What can hang from each mark:
niteg: tuvok zelizom
goge: vute
toge: tetiko zelizom
betul: tetiko vute zuku
tetiko: betul toge
zelizom: toge
zuku: momom
vute: betul goge

Every row comes from one small tree of marks. Brackets hold a mark, then the marks that hang from it, in alphabetical order. Every link used is in the known rows. Which tree was each row made from?
In the rows, 128 means zero.
Known rows:
(vute (betul tetiko) goge): [ 98 139 134 104 127 145 170 131 132 159  98 164  71 135 125 132 143 101
 155 137 145 132  92 124 119 129 127 130 106 171 145 172  92 107 136 126
 101 124 134 126 119 129  87 140 123 108 143  80 179 155 154 164 123 146
 134 137 153 189 119 147 158 111 138 171  91 177 124 121 131 117 160  92
 157]
(niteg tuvok (zelizom (toge (tetiko betul)))): [ 81 191  83  77  88 131 121 143  69 146 113 118  91 168 123 163 108 160
 164 116 179  78  88 121 112 109 180 145 116 149  86 108 146  71 101 103
 129  84 104 139 141 106 118 145 164 163 173 154 131 138 114 166 154  89
 125 119 128  90 120 123 101 118 126 109 115 181 104 160 117 103 124 134
 121]
(vute (betul tetiko zuku) goge): [110 149 132  95 153 161 176 140 126 158  73 171  74 148 116 153 124 104
 134 132 173 124 106 114 116 124 122 113 100 171 135 176  99 111 142 112
  90 100 156  98 135 161  95 160 120  99 152  65 190 154 173 163 129 131
 148 152 160 176  99 160 170  96 131 176  67 164 119 122 137 123 153  79
 128]
(betul tetiko (vute goge) (zuku momom)): [116 120 109  89 166 177 197 155 138 156  66 166  78 186 120 155 107 133
 114 113 160 114 113 107 143 106 142 128 129 133 125 185 129 138 133 117
 114  90 162  32 157 159 104 135 112 113 114  45 167 145 193 168 126 139
 129 178 173 157  95 131 173  92 135 154  35 143 100  97 109 156 156  93
  73]
(zelizom (toge (tetiko (betul (vute goge) (zuku momom))))): [ 84 140  73  49 112 159 188 145 132 130  77 188  90 169 109 184  89 139
  90 120 181 104  71 119 138 121 176 126  99 143  98 171 141 104 150 120
 108  67 132  78 181 155 118 120 137 123 158  66 185 150 148 150 126  90
 130 152 187 139  69 131 129 103 146 133  61 154  83 138  96 128 131  97
  87]
(tetiko (betul (vute goge) (zuku momom)) (toge zelizom)): [ 78 142 108  59 130 143 184 147 135 112  60 193  89 198  64 131 110 126
 102 143 178  83  65 101 123 120 157 132  71 105  88 194 151 113 111 109
 112  54 142 104 154 115  99 125 150 115 119  53 203 161 139 134 127 110
 133 165 179 132  68 111 129  74 156 117  45 137  77 157 111 163 154 102
 109]
(vute (betul tetiko)): [103 153 120 109 124 144 159 137 120 150 100 134  83 139 129 141 142 113
 148 132 130 128 114 118 112 131 122 121 117 165 148 146 119 120 126 123
  94 103 143 126 120 133 108 150 137 110 143  75 156 131 149 149 123 118
 116 146 143 165 115 155 150 117 124 161 110 144 126 134 125  99 142 115
 144]
(niteg zelizom): [125 151 135 125 129 128 105 116  98 136 112 120 105 143 115 123 130 139
 149 122 140 108 121 118 132 118 148 126 139 116 118 132 142 108 127 117
 140  98 139 127 129 114 126 136 132 126 119 161 137 144 114 138 144 109
 139 128 126 109 135 131 123 115 121 125 122 146 119 132 145 129 129 126
 109]
(vute (betul (tetiko (toge zelizom)) (zuku momom)) goge): [ 84 143 124  66 133 169 180 123 121 128  68 167  59 180  67 132  96 116
 120 156 165  97  79 120 142 108 141 114  71 141 101 178 129  92 121  96
  83  63 166 129 138 129  89 127 149 100 116  38 222 193 155 152 143 133
 136 161 214 148  66 150 175  80 130 137  52 158  76 137 120 137 157  93
 121]
(goge (vute (betul (zuku momom)))): [ 98 133 138  82 142 156 153 126 134 119  87 155 101 151 112 177  94  96
  87 102 141 118  97 148 122 127 124  91 108 127 140 154 147 118 106 129
 112 110 175  96 154 134 113 125 130 111 132  98 185 118 163 122 155 106
 159 120 154 153  58 174 142 123 148 141 112 119 104 120 129 116 131 117
 102]
(niteg tuvok (zelizom toge)): [105 168 104  85 121 125  92 129  74 134 119 116  87 153 119 153 107 166
 149 108 177  83 112 140 128 104 155 119 154 120 102  99 121  85  86  98
 160  97 109 128 139 116 127 142 130 157 130 170 114 117 137 152 145 115
 116 107 118  93 122 132 120 118 115 123 112 170 134 141 133 118 114 150
  92]
(tetiko (toge zelizom)): [106 147 127  95 118 119 129 128 110 116 108 136 133 143  94 104 121 144
 126 144 128  96  98 124 127 126 142 132  97 118  94 138 142 121 106 113
 132  84 124 169 128 101 137 116 150 127 114 119 147 150 111 125 134 123
 113 143 151 102 115 116 142 108 119 111 123 126 100 158 112 128 143 145
 138]
(toge (tetiko (betul (vute goge))) zelizom): [ 87 155  82  95 121 131 166 154 126 148  86 177 110 177  92 119 124 140
 163 129 167  95  66  95 124 143 159 140  80 167  89 203 136 120 114 121
  86  81 123 133 125 106  90 129 162 125 162 102 159 184 110 176 143 129
 149 162 151 154 106 113 142  88 137 140  96 179  65 154 102 127 156 115
 135]
(toge tetiko): [124 135 116 133 121 148 141 132 124 142 127 126 129 139 135 123 124 143
 136 134 130 137 126 115 132 128 152 143 115 157 119 122 137 128 133 128
 116 116 123 131 125 135 128 120 134 130 164 129 125 155 120 151 150 121
 134 152 141 121 126 134 143 123 110 119 135 150 100 130 110 111 138 122
 131]
(niteg tuvok (zelizom (toge (tetiko (betul vute zuku))))): [ 70 198  77  45 115 150 155 175  62 148  60 137  78 205 110 192 102 161
 134  93 209  78  78  93  99 111 183 122 117 142  83 148 155 101  83  96
 130  42 118  82 161 137 128 174 147 149 180 116 134 129 155 172 151  52
 130 149 127  97  85 125 136  89 125 125  70 173  95 149 110  93 121 126
  65]
(tetiko (betul (zuku momom)) (toge zelizom)): [ 91 136 119  72 105 140 161 138 113 101  93 144 111 184  70 128 110 134
  96 146 156  92  92 106 114 114 158 126  67 103  91 135 182 107 119 111
  99  58 153 140 143 114 129 124 168 119 109  59 193 149 102 117 133  94
 118 142 181  99  74 112 120  94 152 101  82 104  89 166 119 140 134 125
 116]
(betul tetiko): [123 138 118 124 132 149 164 154 106 146 113 123 120 141 137 126 137 136
 136 124 130 132 134 115 129 115 129 144 139 141 139 124 139 136 131 125
 118 101 145 105 111 138 130 135 134 125 121  86 128 130 146 154 126 128
 119 156 138 140 130 124 148 124 130 149 100 133 119 123 123 115 155 127
 125]
(niteg tuvok (zelizom (toge (tetiko (betul vute))))): [ 64 197  69  60  99 131 139 165  72 154  83 138  87 197 129 169 112 166
 156  92 184  72  74 101 100 117 179 141 121 146  91 146 145  97  85 106
 134  58 103 110 150 110 121 151 158 160 169 133 123 139 131 171 150  73
 114 132 123 105 105 111 117  98 131 128  90 184  99 153 105  92 130 135
  96]

Write each row's tree:
[ 99 120  96  84 132 165 204 155 148 144  81 173  90 189 110 160 115 126
 119 116 175 118  93  92 133 115 170 142  86 140 105 186 151 118 146 123
  89  88 135  69 160 149  96 128 148 121 168  58 189 170 148 159 135 101
 145 167 172 156  83 123 132  93 156 125  59 158  72 130 106 140 146  84
 100]
(toge (tetiko (betul (vute goge) (zuku momom))))
[107 155  98 110  93 137 130 139 106 132 115 129 129 159  95 115 120 141
 155 135 144 113  96 100 127 142 160 148  82 167  83 138 162 114 109 121
  81  83 128 166 112 106 123 130 173 128 155 106 146 174  74 155 152 104
 146 142 148 126 116 124 122 106 126 117 127 144  79 166 109 102 139 130
 142]
(toge (tetiko betul) zelizom)
[ 93 147  74  54 111 167 178 159 121 116  77 148 110 172 113 193  89 148
  84 104 161 102  93 109 135 123 168 121 107 141 108 148 167 125 129 123
 105  56 135  72 164 156 137 130 154 132 149  64 155 134 142 136 126  68
 111 151 179 118  69 133 124 113 136 118  68 124  84 146  87  96 121 114
  73]
(zelizom (toge (tetiko (betul vute (zuku momom)))))
[ 87 149 115  60 127 171 175 140 102 118  68 138  70 190  71 138 104 132
 111 142 155  97 101 115 138 114 148 111  85 142 109 152 153 104 109  93
  83  47 169 115 130 132 109 129 163 110 113  23 202 166 149 138 145 107
 117 157 202 124  61 155 167  84 118 131  71 126  77 153 127 115 137 113
 107]
(vute (betul (tetiko (toge zelizom)) (zuku momom)))
[ 67 168 132  61 126 131 192 157 115 155  75 167 108 144 137 145 140 112
 104 119 128 105  79 137  81 128 135 127  97 150 133 143 130 123 121 124
 125  69 158 131 131 117 111 132 136 110 121  84 159 107 172 139 138 110
 107 144 137 161  76 133 163 118 150 161 114 145 110 137 108  94 148 135
 169]
(goge (vute (betul (tetiko toge))))
[ 78 159 121  83 123 137 177 130 116 152  86 184  76 153  80 106 122 116
 161 154 148  97  72 122 119 123 142 133  67 165 110 176 102  99 117 106
 101  75 134 165 120 106  93 127 142 100 135  73 195 167 131 160 133 141
 125 151 181 158  99 140 170  90 126 152  97 182  96 149 117 122 173 108
 166]
(vute (betul (tetiko (toge zelizom))) goge)
[ 68 171  98  56 135 129 168 166 104 108  50 160 118 188  84 134 119 137
 108 126 172  83  77  84  91 125 149 121  77 111  90 180 172 145  95 115
 116  34 140 125 148 127 136 154 153 121 126  67 162 137 132 129 116  78
 112 161 143 115  74 110 138  82 141 132  73 115  94 171 112 119 137 134
 115]
(tetiko (betul vute zuku) (toge zelizom))
[ 97 156 139  72 153 132 146 145 120 131  80 168 117 141 121 168 110 104
  95 109 148 120  84 142 101 143 116  88 114 143 135 161 140 130 107 129
 128 104 162 107 146 144 120 146 125  97 148 111 162 116 171 135 152 103
 168 128 129 150  58 163 154 111 138 160 119 130 118 129 133  99 122 121
 129]
(goge (vute (betul zuku)))
[ 75 164 122  47 133 156 182 156 100 120  53 165  85 184  89 149  93 126
  89 127 148  91  68 142 117 114 145 103  86 141 119 156 166 109  91 108
 102  49 187 119 134 126 112 129 158 101 101  40 195 147 162 145 164 100
 126 164 187 135  39 155 174  92 134 137  79 125  74 146 110 106 149 133
 118]
(goge (vute (betul (tetiko (toge zelizom)) (zuku momom))))
[ 78 152 102  55 120 142 182 159 120 105  65 156 110 208  78 135 112 138
  95 126 165  87  78  97 112 118 159 119  75  96  93 172 183 132  99 111
 110  40 147 105 151 113 116 129 166 128 117  45 178 142 127 121 125  80
 112 157 173 111  66 111 121  79 141 113  57 106  77 166 108 142 143 128
  95]
(tetiko (betul vute (zuku momom)) (toge zelizom))
[100 146 128  75 143 171 178 156 114 139  66 147  95 165 122 180 108 118
  91 106 140 125  97 140 112 116 131 101 122 152 150 149 151 119 112 122
 105  90 183  75 137 145 107 135 136  99 118  58 180 124 180 147 148 106
 139 145 162 157  66 166 163 113 142 158  87 124  97 116 123 108 146 110
 109]
(goge (vute (betul tetiko (zuku momom))))
[ 85 170  69  64  97 125 164 157 117 138  95 153 127 147 127 166 117 144
 107 106 157 105  82 117 122 144 162 136 107 156 110 150 147 130 133 126
 118  62 107 119 146 131 149 130 146 140 165  99 132 122 122 144 115  83
  98 145 141 141  91 114 120 116 124 138 108 140 105 158  88  78 132 129
 120]
(zelizom (toge (tetiko (betul vute))))
[ 84 189  98  63 102 153 138 150  59 146  83 116  79 178 119 181 102 158
 140 114 204  81  89 103 112 108 181 132 112 139  86 115 160  80  97 101
 118  63 131 105 150 135 121 157 153 154 181 137 142 141 134 172 158  67
 130 129 134  82  94 125 121 107 121 113  89 173  99 153 123  89 126 123
  88]
(niteg tuvok (zelizom (toge (tetiko (betul zuku)))))
[103 136 107 103 159 138 184 161 127 168  83 174  97 157 142 125 131 138
 145 114 143 123 101 107 123 125 140 148 130 150 137 190 108 132 130 120
 121  98 135  84 126 143 108 143 110 117 116  78 133 135 181 183 106 147
 118 163 144 167 128 120 160 102 139 167  74 161 121 112 114 139 165 107
 125]
(betul tetiko (vute goge))
[110 135 100  93  98 167 147 132 106 111  98 124 100 184  75 140  97 145
 125 136 158 114 107 101 145 126 164 140  76 146  80 143 191 113 117 110
  72  76 158 125 123 127 120 119 182 124 152  74 182 184  93 146 163  93
 148 145 179 105  81 135 127  96 119 103  95 123  61 159 105 118 134 118
  99]
(toge (tetiko (betul (zuku momom))) zelizom)
[ 95 157  92  75 142 147 176 159 113 145  53 175 102 187  85 136 109 139
 140 124 184 103  69  81 122 141 158 137  72 164  85 207 151 125 104 113
  91  68 141 103 137 139 110 153 150 108 170  81 172 178 125 183 145 113
 164 173 166 142  88 121 154  74 128 141  72 162  68 153 108 119 151  97
 107]
(toge (tetiko (betul (vute goge) zuku)) zelizom)
[ 77 159 135  76 149 159 206 140 116 153  64 183  72 152 112 152 131 102
 121 143 174 116  89 110 104 120 134 121  86 155 124 174 101 108 143 109
 100  81 148 120 141 154  99 148 120  96 151  53 193 153 176 152 117 123
 125 163 173 166  85 146 175  95 143 158  71 165 107 127 123 118 150  83
 144]
(vute (betul (tetiko toge) zuku) goge)
[ 91 172 106  62 161 156 178 190  91 134  39 153 116 191  96 123 116 162
 107 115 160  89  94  76 110 118 145 131 105 128  94 174 160 156 101 106
 117  18 161  90 140 153 146 157 137 108 113  48 144 143 169 157 122 101
 107 188 167 116  81 114 189  79 114 151  59 120  84 142 110 116 152 136
  96]
(betul (tetiko (toge zelizom)) vute zuku)
[100 145 110  78 152 134 181 159 133 145  65 187 102 165 104 160 130 116
 119 118 176 118  89  99  93 133 138 117  96 117 119 196 124 132 127 130
 121  94 128  83 153 154 104 161 120 114 138  78 165 135 158 152 108 106
 146 145 134 165  92 116 130  96 161 151  60 143 119 128 130 141 149  90
 112]
(tetiko (betul (vute goge) zuku))
[ 99 163 127  81 148 152 163 159  81 128  62 125 115 168  96 119 114 155
 112 139 160  97 109  97 120 113 142 132 101 129  99 133 155 136 114  97
 112  45 166 124 126 149 134 156 144 106 120  56 150 150 141 148 131 103
 114 175 174 106  94 130 176  88 112 133  73 123  88 153 119 121 141 134
 114]
(betul (tetiko (toge zelizom)) zuku)
